What can hang from each mark
H: P
D: N
N: D V
V: A N
M: A H J
J: M N
P: H
A: M V

Every row comes from one small tree of marks. Brackets hold a mark, then the marks that hang from it, in alphabetical order. Every link used is in the known rows. Which tree was each row made from?
Known rows
{M {H P} {J N}}: [  2.9  -7.1  34.0 -20.7  32.7  41.6 -34.3  10.0   4.0 -12.1 -18.5 -10.1
  -4.1 -19.4  19.1  31.3   5.9  10.9 -17.1  26.9   0.4 -29.7  42.5  11.7]
{D {N {V A}}}: [ -7.5   3.5 -45.9  -4.7  17.5   8.8  24.3   4.6  30.3  18.2  19.0  17.1
   5.4  23.9  -9.0  31.5   2.0   8.7 -20.3  -6.6  -9.5 -19.8   2.2 -19.0]
{J M {N D}}: [-53.1   7.3  35.0  -1.0  26.0  18.1 -17.8   8.3 -46.5   2.2  11.6   1.4
   0.0  12.5  15.1  28.4 -33.6  34.4   7.0  -3.6  24.2   2.4  10.8 -15.0]
{V A}: [ 16.1   8.7  -7.4  -1.5  16.7  -1.5  32.6  -3.0   4.6  15.9  15.3  15.8
   7.1   8.1   8.2   4.1  -4.2  14.4 -15.3  27.8  -0.6   3.8   0.3 -14.1]
{N D {V {A M}}}: [-29.6  -5.1 -16.5  -1.3  28.7   9.1  27.3  20.7   3.4   6.1  41.5  18.9
 -15.6  27.5  14.0  17.6 -22.7  15.9 -23.3  25.9  21.9   3.8 -10.3 -30.7]
{V {A M} {N D}}: [  0.8   4.9  14.8 -10.3  32.6  -1.9  45.5   7.2  13.5  18.3  37.7  26.9
 -27.1  55.2  12.6  20.3 -10.9  29.2 -16.1  50.5  33.9  -2.5 -28.3 -25.2]
{H P}: [ -2.4  12.1  -5.8   0.7  21.1 -15.4  -3.7  12.2 -14.1  -1.9  -4.3   0.1
 -12.0 -10.1  23.2  22.8  11.3   8.3  -4.6  -0.3  -1.2  11.3   1.4  19.0]
{J {M H} {N D}}: [-46.4  -1.5  47.6 -15.4  25.1  33.8 -25.4   2.0 -45.1  -0.1  10.8  -1.2
  -2.6  11.8  12.8  30.9 -36.3  25.6  -2.8  18.1  46.7  -8.7  25.6 -11.0]
{A {M H} V}: [  1.7  -4.0  19.9 -11.3 -10.5  -9.4  -8.9   8.4  -4.7 -29.3  53.6  29.0
 -19.7  26.0 -10.1   4.3 -18.5   9.6  -8.5  22.0  44.1 -16.1  -0.6  11.3]
{D {N V}}: [-15.4  -1.0 -42.3  -4.2   9.2   9.7   9.5   6.7  27.7  10.6  11.7   9.4
   1.6  20.0 -13.5  29.1   4.0   1.6 -12.3 -20.8  -9.3 -22.6   1.7 -11.4]
{J M N}: [-39.0  12.5  27.1  -4.4  15.8  16.8 -15.7   8.9 -33.1  -3.4  11.2   9.6
   6.3  -4.8   7.9  20.2 -29.7  35.4   5.1  -6.4   2.9   3.2  10.8  -7.1]
{V A {N D}}: [ -0.5  -0.8   6.5  -7.3  30.2   1.0  52.3   4.0  18.8  31.3   9.2  14.5
 -22.6  45.8  11.9  20.1  -5.8  23.5 -17.6  48.3  25.0  -7.4 -12.1 -22.8]
{M {A {V N}} H J}: [ 31.6 -11.6  26.7 -19.1  -3.0  36.2 -47.1  12.0  34.0  -7.0  -2.2  -2.2
  -9.0  13.5   3.7   7.8   1.2  45.8 -35.2  82.4   8.7 -46.6  39.4  -1.2]
{M {A V} J}: [ 22.0   1.0   5.7   3.2  -2.5  13.1 -46.9  16.5  19.7  -9.4   3.4  -1.7
   6.7   4.4   8.4  -0.1   2.7  51.6 -20.2  43.1 -25.1 -27.1  25.0  -6.0]
{A {M H J} {V N}}: [ 11.9 -10.1  32.1 -15.5   0.5   4.1  -7.5  20.2  17.7 -27.7  44.1  27.8
 -33.7  39.3  -9.7   9.8  -8.8  23.7 -18.7  42.2  26.9 -33.0  -1.8   9.7]
{P H}: [-24.8  -4.2  21.1   0.4 -38.9  -2.3  -5.7 -13.1  -2.0  -2.9  -5.1 -16.0
  -2.8  -7.9 -12.6   2.1   1.0 -11.1 -13.3  -4.4 -21.2 -39.4   8.7   4.4]
{J M {N D V}}: [-67.6   2.5  13.9  -3.7  26.7  25.0  -9.6  23.1 -30.9   0.0  18.9   8.6
  -6.3   6.0  12.8  30.9 -40.9  37.6  -4.8  -2.7  14.0   1.5  12.1 -21.4]
{D {N {V {A M}}}}: [ -7.8   6.3 -41.9  -7.0  17.8   8.1  20.9   6.7  27.9  11.5  32.9  22.9
   3.4  28.5  -8.8  30.9  -0.2  11.9 -19.9  -5.2  -5.0 -18.1  -6.8 -19.6]
{N {V A}}: [ -9.7  -0.6 -34.5  -2.6  12.4   9.0  34.4  19.4  25.3   7.5  20.3  21.3
  -4.8  -4.3   3.4   7.1 -13.3  14.5 -27.1  20.2 -15.5   0.7   1.2 -17.8]
{N D}: [-20.6  -7.7  11.1   4.3  15.4   2.3  -3.5  -1.2 -19.0   7.6   2.2 -11.0
  -8.4  25.0  10.2  11.0  -5.6  -3.3   2.7   4.0  30.8  -0.2   0.9 -11.3]
{M {H P} {J {N D}}}: [ -7.5 -11.1  39.3 -18.6  41.1  43.1 -36.2   9.0  -5.5  -8.4 -17.7 -16.0
  -8.4  -7.2  24.1  37.7   2.5  10.1 -15.3  29.2  16.2 -30.0  42.4   5.4]

Write each row's tree
[  4.6   0.5  15.6   3.2  -1.4 -12.4 -15.2  19.3  -2.5 -32.0  51.1  24.7
 -14.9  26.2  -5.1   1.3  -8.8  23.8  -6.7   8.5   1.8 -14.7  -7.6   6.8] | {A {M J} V}
[-30.4  -9.2 -23.2   0.5  28.2  11.1  31.3  18.1   5.7  15.7  21.8  10.4
 -13.1  20.7  13.2  18.0 -18.5  12.5 -24.1  25.3  16.2   0.0   1.4 -29.3] | {N D {V A}}
[ -0.7   3.0   1.9  -0.1  -8.5  -3.8 -17.0  12.0  22.6   5.9   7.5   5.5
 -13.0  24.1   6.1   8.2  -8.5  47.2 -10.9  41.7  16.2 -18.6   8.1  -8.2] | {M {A {V {N D}}}}
[ -4.0   7.6  24.6 -14.9  13.9   7.3 -21.8   5.8 -52.0  -6.3  14.7   6.6
  -4.5   4.5  14.0  15.4 -11.9  20.2 -20.9  34.2  26.9  12.9  11.6  12.8] | {J {M {H P}}}
[  7.2   6.6  -2.2  -1.3 -13.8  -5.0 -16.4  12.9  28.8   3.4   6.6   9.3
  -9.9  15.2   2.1   4.1  -5.9  48.7 -11.7  41.0   5.2 -18.4   8.2  -3.6] | {M {A {V N}}}
[-15.5  -8.8  25.3   0.8  26.6  31.1 -23.4   9.3   3.1  -3.5 -11.6 -13.9
   2.9   0.7  10.8  17.7  -2.2  15.8   1.0  -0.3 -15.2 -22.8  21.6 -12.6] | {M {J {N D}}}
[  5.4   9.4  15.3  -4.1  33.9  11.8  13.9   4.2  -1.0   1.7  38.1  20.7
   3.2  20.4  15.2  14.3 -12.4  26.5 -13.3  30.6   4.1  -1.6  -6.1 -23.6] | {V {A {M {J {N D}}}}}
[ 15.5   1.4  30.0 -18.0  22.2  16.9 -32.4  10.8 -11.3 -27.4  32.2  10.5
  -9.8   7.7  13.1  12.7   1.9   9.2 -17.5  32.2  14.1  -5.1  -2.5   8.8] | {A {M {H P} J}}
[-16.1  -1.5  16.8  -0.2  -0.1 -23.4  12.1  20.3   4.6 -16.5  51.5  29.8
 -38.2  53.5  -5.7  12.9 -16.8  24.8  -1.5  15.1  39.3 -13.7 -23.3   1.3] | {A M {V {N D}}}
[-37.7   4.3  14.8 -20.2  23.7  38.5   2.4  16.2 -14.3  -0.3  23.3  23.4
   0.7  -8.4   7.6  27.5 -41.1  38.3 -23.2  28.7  14.5  -7.4  25.4 -16.4] | {J {M H} {N {V A}}}
[ 27.1   5.1  16.5 -14.3  24.4  16.0  11.2  -0.4   1.8  -2.8  38.4  22.7
   3.5  16.7  10.1   5.2  -6.6  18.1 -25.3  51.0   9.9  -4.1  -1.8 -14.3] | {V {A {M H J}}}
[ 17.1  -3.7  14.3 -16.8 -15.9  17.3 -36.7   0.3  17.4  -5.0   7.8   3.7
  -1.4   4.0   2.4   4.2 -10.8  30.9 -22.7  62.2  35.7 -28.5  34.4   1.1] | {M {A V} H}
[ 12.1  -8.7  33.2 -18.4   3.9  47.9 -58.4   9.9  29.9 -12.5  -4.1  -3.6
   5.3  -7.2   7.2  16.2 -10.3  47.8 -23.1  59.3   5.8 -51.3  55.9  -5.0] | {M {A V} H {J N}}
[  5.4  -9.3  41.5 -22.7  20.4  63.7 -66.1   3.0  18.5  -2.1 -14.0 -18.9
   9.5  -4.1  18.4  20.4  -7.6  40.0 -21.1  63.5  13.8 -40.8  49.0 -18.1] | {M A H {J {N D}}}
[-15.7  -9.4   3.9   5.2  -4.5 -19.9  21.5  14.9  12.7   1.8  10.6  11.3
 -32.1  38.5  -7.1  13.5  -8.4  16.2  -2.7  12.2  26.6 -22.8   1.7   3.8] | {A {V {N D}}}
[-47.5   5.1  44.7 -14.9  35.4  26.2 -26.7   8.0 -52.9  -0.6   7.9  -0.5
  -6.6   7.5  23.9  41.7 -30.5  29.6  -4.5  17.9  45.5  -2.9  25.3  -2.7] | {J {M {H P}} {N D}}
[ -4.4   1.3 -35.3 -13.1  17.6  15.7  17.7   4.1  28.3  10.8  32.1  22.8
   1.3  28.5  -9.4  33.0  -2.1   6.7 -24.3   4.8   6.4 -22.4   0.1 -18.0] | {D {N {V {A {M H}}}}}
[ 15.8  -5.5  36.3 -24.0  13.4  63.3 -65.1   3.0  27.3  -6.4 -14.7 -12.4
  13.8 -15.6  13.5  15.4  -5.3  41.2 -22.0  61.8  -1.1 -41.5  49.3 -12.1] | {M A H {J N}}
[ -6.4   2.1  10.9  -2.2  -7.6 -24.3  14.1  20.5  14.0 -20.5  50.9  35.1
 -35.0  41.6 -11.3   8.0 -14.2  25.7  -2.4  13.1  24.6 -13.8 -24.3   7.1] | {A M {V N}}
[ 19.4   7.6  12.7 -22.0   8.1  21.9 -45.3   2.2   4.5  -0.4  -5.2  -4.5
  -1.5 -11.5  23.6  18.2   2.2  30.0 -25.4  63.8  28.5 -10.6  28.1   8.0] | {M A {H P}}
[ -4.2  15.3  11.8   0.7  -5.4  -4.2 -32.0  10.8 -34.8  -4.0  26.3  13.0
   4.0  14.0   8.1   1.5 -20.9  54.5 -15.9  35.8   6.8   8.1   6.2  -3.1] | {J {M {A V}}}
[ -5.7  14.2  12.9  -2.0  -5.1  -4.5 -24.9  14.5 -25.5  -0.6  23.4  15.0
  -4.7  21.2   6.9   3.9 -19.7  58.5 -17.4  41.5   8.3   4.5   2.2  -3.8] | {J {M {A {V N}}}}
[  2.8   7.4  24.4 -13.0  -6.4  10.9 -39.5   5.6 -34.0  -6.2  24.5  10.8
   2.0  13.7   6.2   4.7 -22.7  46.2 -26.0  57.2  29.2  -2.2  19.9   0.5] | {J {M {A V} H}}
[-11.4   2.0  30.4  -5.7  22.9  18.1 -26.3  11.7  -5.6 -21.0  32.5   7.9
  -3.8  14.5   8.7  12.4 -10.4  18.4   2.4   2.9   2.2  -7.8 -10.5 -11.2] | {A {M {J {N D}}}}
[ -7.7 -10.8  19.2 -22.4  33.7  47.0 -28.6  20.0  15.6 -14.0 -13.1  -4.1
  -8.4 -24.8  17.6  33.8   0.3  14.3 -24.6  27.3  -6.2 -31.3  43.0   7.5] | {M {H P} {J {N V}}}
[  1.1  -6.2  24.2 -16.5  -8.0  -9.0   6.7  14.8  15.0 -22.6  49.2  33.5
 -36.4  40.1 -12.1  10.1 -16.8  17.9 -11.3  34.8  47.1 -24.0  -9.2  10.8] | {A {M H} {V N}}
[-38.8   6.5  46.3 -17.0  21.3  40.5 -47.9   3.6 -35.8   3.8  10.0  -1.9
   4.6   9.7  20.6  29.9 -37.9  51.0  -8.8  41.8  44.6 -10.4  30.2 -19.9] | {J {M A H} {N D}}
[  4.7 -16.2  37.6 -20.5  19.3  53.0 -31.4   0.8  14.1 -10.8 -14.8 -10.2
   4.3 -12.6   3.3  16.2  -3.0   5.8 -14.2  27.2   2.1 -38.4  41.8  -1.5] | {M H {J N}}
[ -5.7  -6.1  24.4  -0.5   8.1 -10.9  -1.5  24.6   7.9 -21.9  47.1  23.0
 -35.1  52.5  -2.8  12.5  -9.5  30.2  -8.8  23.1  19.9 -22.7 -15.8   0.3] | {A {M J} {V {N D}}}
[-32.7  10.9  36.5 -18.0  24.4  24.7 -24.4   8.9 -39.5  -6.2   7.1   7.3
  -1.7 -10.8  16.7  33.6 -27.2  31.3  -7.0  15.0  24.8  -1.9  25.3   6.1] | {J {M {H P}} N}
[-25.3 -12.0  10.5  -0.5  28.6  36.2 -17.2  20.1  13.7  -5.5  -7.7  -8.5
  -1.8  -4.2   9.8  20.0  -7.0  17.8  -7.5  -1.1 -22.5 -23.8  22.2 -15.8] | {M {J {N D V}}}
[ -2.0  -7.0  34.3 -11.0   2.8  12.1 -24.0  15.8   4.3 -34.8  45.2  22.9
 -14.8  17.9  -5.7  13.0 -18.1  21.2  -8.6  20.2  23.4 -32.2  13.5   6.9] | {A {M H {J N}} V}
[  5.3   8.5  26.1 -16.5  -0.3  21.6 -43.4   1.2 -35.0  -1.9  17.0   4.3
   7.0   7.1  10.6   3.5 -19.0  41.1 -24.8  58.0  25.4   5.0  15.5  -4.5] | {J {M A H}}
[  1.6  14.0  21.1 -13.0   3.4   4.0 -40.9  11.7 -40.0  -7.9  22.8  11.3
  -3.7   8.4  16.8  15.3 -17.1  50.2 -28.0  56.9  28.4   4.1  21.6   9.7] | {J {M {A V} {H P}}}
[ 21.8   7.3  12.0 -12.1  28.4   5.5  37.8  11.9  27.6   9.2  32.7  31.4
 -19.0  37.5   6.4  12.8  -2.5  35.4 -23.8  52.8  -1.5  -7.2 -23.8 -18.2] | {V {A {M J}} N}
